Each row comes from the steps of one path. Every step used is in the known rows, and no mark comes twice. Write the path behind each row, first mark first.
Known rows:
raguf-buno-risoson-miba-rozire: [  3 -13  10 -11 -29   2   0  19  -6   4  11  -2   1  19 -16   4  17 -17
   1  13   5  24 -20]
rozire-nefom: [ -6   0   4 -15 -13  10 -18  20  -2  11   1   1   6  22 -11   7   6 -11
   5  -8  10  22 -16]
ramiga-buno-risoson-miba-rozire-nefom: [  0 -14   6 -16  -9   5  -4  19  -4   5   9  -1   3  33 -16   4   9 -13
  -9  11   8  12  -6]
raguf-buno-nefom-rozire: [  0  -4  17  -6 -24  -5 -20  30  -8  15   4  -1  10  16 -14   9  29 -17
  29   8   9  49 -23]
ramiga-siraro-nefom-rozire: [  0   0  21  -8 -23  20 -26  18  -1  13   4  -6   4  14 -10   8  33  -1
  16  18  11  44 -10]
buno-miba-rozire: [ -1  -1  20  -9 -19  18   2   9  -4  11   9  -5   5   2  -9   6   4 -16
 -15  -3  11  24 -16]
bevav-risoson-miba: [ -5  -3   3 -16 -19  27 -26  28  -1  -8  11   7   4   9 -12   6  11 -12
   0   9  10  19 -30]
rozire-nefom-risoson-miba: [ -5  -6   0 -19 -13  26 -21  29   3   5   4  11   8  33 -13   8  -1 -11
   1  -3  15  10 -25]
miba-buno-risoson: [  3  -2   4 -17 -15  -2 -21  10  -1   6   7   3   1  24 -14   3   4   5
   1  15  12  18 -20]
nefom-risoson: [ -1  -1   1 -13 -19  11 -17  19  -2   2   3   7   7  17 -11   6   1   1
   5   1  14  14 -14]
ramiga-siraro-nefom: [  1  -1  13 -11  -9  20 -20  16  -3   4   3  -4  -3  20  -8   7  20  -6
  16  20   8  38  -8]
risoson-miba-rozire-nefom: [ -7  -8   6 -15 -15  26 -10  26  -4   9   6   2   4  27 -11   6  13 -22
  -6  -7   8  20 -14]
buno-risoson-miba-rozire: [  1  -9   5 -13 -26  18  -6  20  -2   6  10   0   1  14 -12   2  11  -7
  -5   5   4  17 -11]
buno-raguf: [ -2  -4 -10  -9  -5   2 -15  16  -7   5   4   0   6  12  -8   5   9  -6
  15   0   8  31 -11]
nefom-risoson-buno-raguf: [ -4  -6 -10 -12 -12 -13 -17  22  -6  -3   1  10   7  21  -8   8   7   1
  12   4  21  19 -23]
raguf-buno-nefom: [  1  -5   8  -9  -8  -6 -14  28 -10   6   3   0   4  22 -12   8  16 -22
  28  11   6  43 -20]
bevav-risoson: [ -5   1   3 -14 -20  12 -26  21  -4  -3   7   4   7   4 -11   7  11  -4
   3   7  10  24 -17]
buno-miba-rozire-nefom-risoson: [ -4  -5  15 -13 -16  17  -4  13  -1  18   6   2  13  18 -12  10  -4 -12
 -19  -6  17  17 -11]
ramiga-nefom-rozire: [ -2   1  11  -5 -21   7 -20  21   0  12   6  -4  11   2  -9   7  17  -6
   4  -3  17  26 -10]
raguf-buno-miba-rozire-nefom: [ -3  -7  24 -10 -19  -1   4  11  -7  19   9  -7   8  20 -14  10   8 -30
 -10  -1  14  31 -24]
siraro-nefom: [ -2   0   1 -13 -15  25 -20  22   1   2   4  -1  -1  19 -10   4  15  -5
  16   8   6  33 -12]
raguf-buno-nefom-risoson-miba-rozire: [  0 -15   6 -10 -10   9  -7  37  -8   3   7   8   6  33 -14   8  18 -26
  15  15   7  34 -13]
miba-rozire-nefom-siraro: [ -7  -6  20 -13 -18   5  -8  12 -13  27   7  -3  10  30 -10   6  10 -14
  -9  -6   5  33   5]

Write each row's path:
[ -3 -11   4 -16 -21  17 -12  22  -1  13   7   1   5  24 -13   5   9 -10
  -7  -1   6  18 -11] => buno-risoson-miba-rozire-nefom
[ -3   1   9 -11 -29  27 -27  24   3  10   5  -2   6  13 -11   5  29   0
  17   6   9  39 -14] => siraro-nefom-rozire
[ -5  -3   3 -21 -10  23 -31  25   0  -9  13  10   3  26 -15   6  12 -13
  -4  20  15  17 -36] => bevav-risoson-miba-buno
[ -1 -14   9 -14 -24   1  -6  22  -6  13   9  -1   4  30 -17   7  15 -21
   0   7   7  25 -20] => raguf-buno-risoson-miba-rozire-nefom
[ -2  -3   4 -19  -7  22 -20  22   1  -3   9   6  -1  33 -13   4   7 -16
   0  12  14  15 -36] => risoson-miba-buno
[ -5 -13 -15 -21   8  11 -28  25   0   4   6  14  10  48 -14   8   1 -11
   4  10  20  17 -25] => rozire-nefom-risoson-miba-buno-raguf
[ -2 -13 -19 -19   7  25 -30  27   4  -5   9  13   3  45 -13   4  12  -5
  16  26  15  28 -19] => siraro-nefom-risoson-miba-buno-raguf
[ -9  -3  21 -16 -23   2 -13  19  -5   6   9   2   9  10 -12  13  12 -16
 -23   0  23  24 -30] => bevav-risoson-buno-miba-rozire-nefom
[  3  -8   1 -12   6  -2 -15  27  -6  -2   2   8   6  31 -13   6   3  -6
  18  18  11  25  -3] => ramiga-buno-nefom-risoson
[ -1  -7  -4 -22  -5  35 -29  29   8  -6   9  12  -1  46 -14   4  11  -5
   8  24  16  19 -26] => siraro-nefom-risoson-miba-buno
[ -7  -5  -8 -13 -13 -12 -25  24 -10  -8   6   6   7   8  -9   9  17  -3
   9   9  19  30 -27] => bevav-risoson-buno-raguf
[ -2  -4  20 -12 -26   2   1  15  -3   4   6   4   6  12 -10   9   2  -8
 -19   1  24  12 -28] => nefom-risoson-buno-miba-rozire
[ -1   0  17 -14 -24   3  -8  16   1   1   5   6   5  12 -11   9  -5  -4
  -9   3  27   9 -43] => nefom-risoson-buno-miba
[  4  -5   9 -11 -27 -13  -9  13  -6   6   7  -3   2  14 -16   5   9  -5
  13  12   8  26 -23] => raguf-buno-risoson
[ -2  -6  -3 -17 -15  40 -23  31   6  -4   6   9   0  30 -12   4  10  -5
  12  13  10  21 -20] => siraro-nefom-risoson-miba
[  0  -4  -1 -12  -6  10 -23  30  -3   6   0  10   8  21 -10   8   4  -3
  19   6   9  30  -9] => buno-nefom-risoson
[ -5  -2  17 -18 -19   1 -14  18   3   8   2   7   8  23 -12  12  -7  -7
 -11  -3  28  10 -42] => rozire-nefom-risoson-buno-miba
[ -3  -4  21 -14 -13 -10 -17  25 -12  14   3   3   4  28  -9   7  12 -10
  15   8  10  40 -21] => risoson-buno-nefom-siraro
[ -2   2  21 -13 -23   4  -6  14   0   1   6  -1   0   7 -10   8   1 -12
  -7   0  22  16 -46] => risoson-buno-miba
[ -1  -5   1 -20  -9  22 -23  24   3  -4   8  14   3  39 -14   5   1  -8
  -1  14  18   7 -32] => nefom-risoson-miba-buno
[ -1  -2  16  -9  -8   1 -11  11  -8  18   9  -5   7  15  -8   5   0 -11
  -1   4  11  28  -1] => ramiga-nefom-siraro
[  1  -2  23 -10 -20   2   0   9  -4   7   9  -6   3   9 -14   8   2 -22
   1   7  14  27 -40] => raguf-buno-miba
[ -3  -1   5 -15 -24  -4 -15  24  -3  -5   1   9   3  21 -10   8   5   0
   3   3  22  11 -29] => nefom-risoson-buno
[ -6  -6   2 -13 -16   9 -12  21  -5  12   2   6  11  28 -11   8   7  -7
  -7  -6  13  18   3] => miba-rozire-nefom-risoson
[-10 -10  18 -17 -19  20 -20  23 -11  17  13   4  12  28 -14   8  14 -19
 -16   5   7  30  -7] => bevav-risoson-miba-rozire-nefom-siraro
[  2 -12   4 -13  -9   9 -17  38  -4   0   5  10   5  33 -15   8  10 -22
  24  17  10  31 -29] => raguf-buno-nefom-risoson-miba
[ -5  -7   0 -23  -4  21 -27  26   3   3   6  14   7  49 -16   8   0 -12
  -4   9  20   8 -30] => rozire-nefom-risoson-miba-buno
[  1 -16   3 -12   5  13  -7  34  -6  -3   7   8   5  36 -13   5  11 -18
   8  18   8  22  -1] => ramiga-buno-nefom-risoson-miba-rozire
[  0  -2  14 -10 -12  -3  -9  17   3   2   6   3   6   8  -9  10  -9  -8
 -12   5  32   9 -33] => ramiga-nefom-risoson-buno-miba
[ -6  -2  19 -16 -15   6 -17  12  -8  24   5  -1   9  31 -12   7   2 -10
   0  -4   8  30  -9] => rozire-nefom-siraro
[ -2  -9  21 -11 -19   0   1  13  -5  17   8   0  13  25 -16  12   2 -22
 -12   2  18  24 -20] => raguf-buno-miba-rozire-nefom-risoson
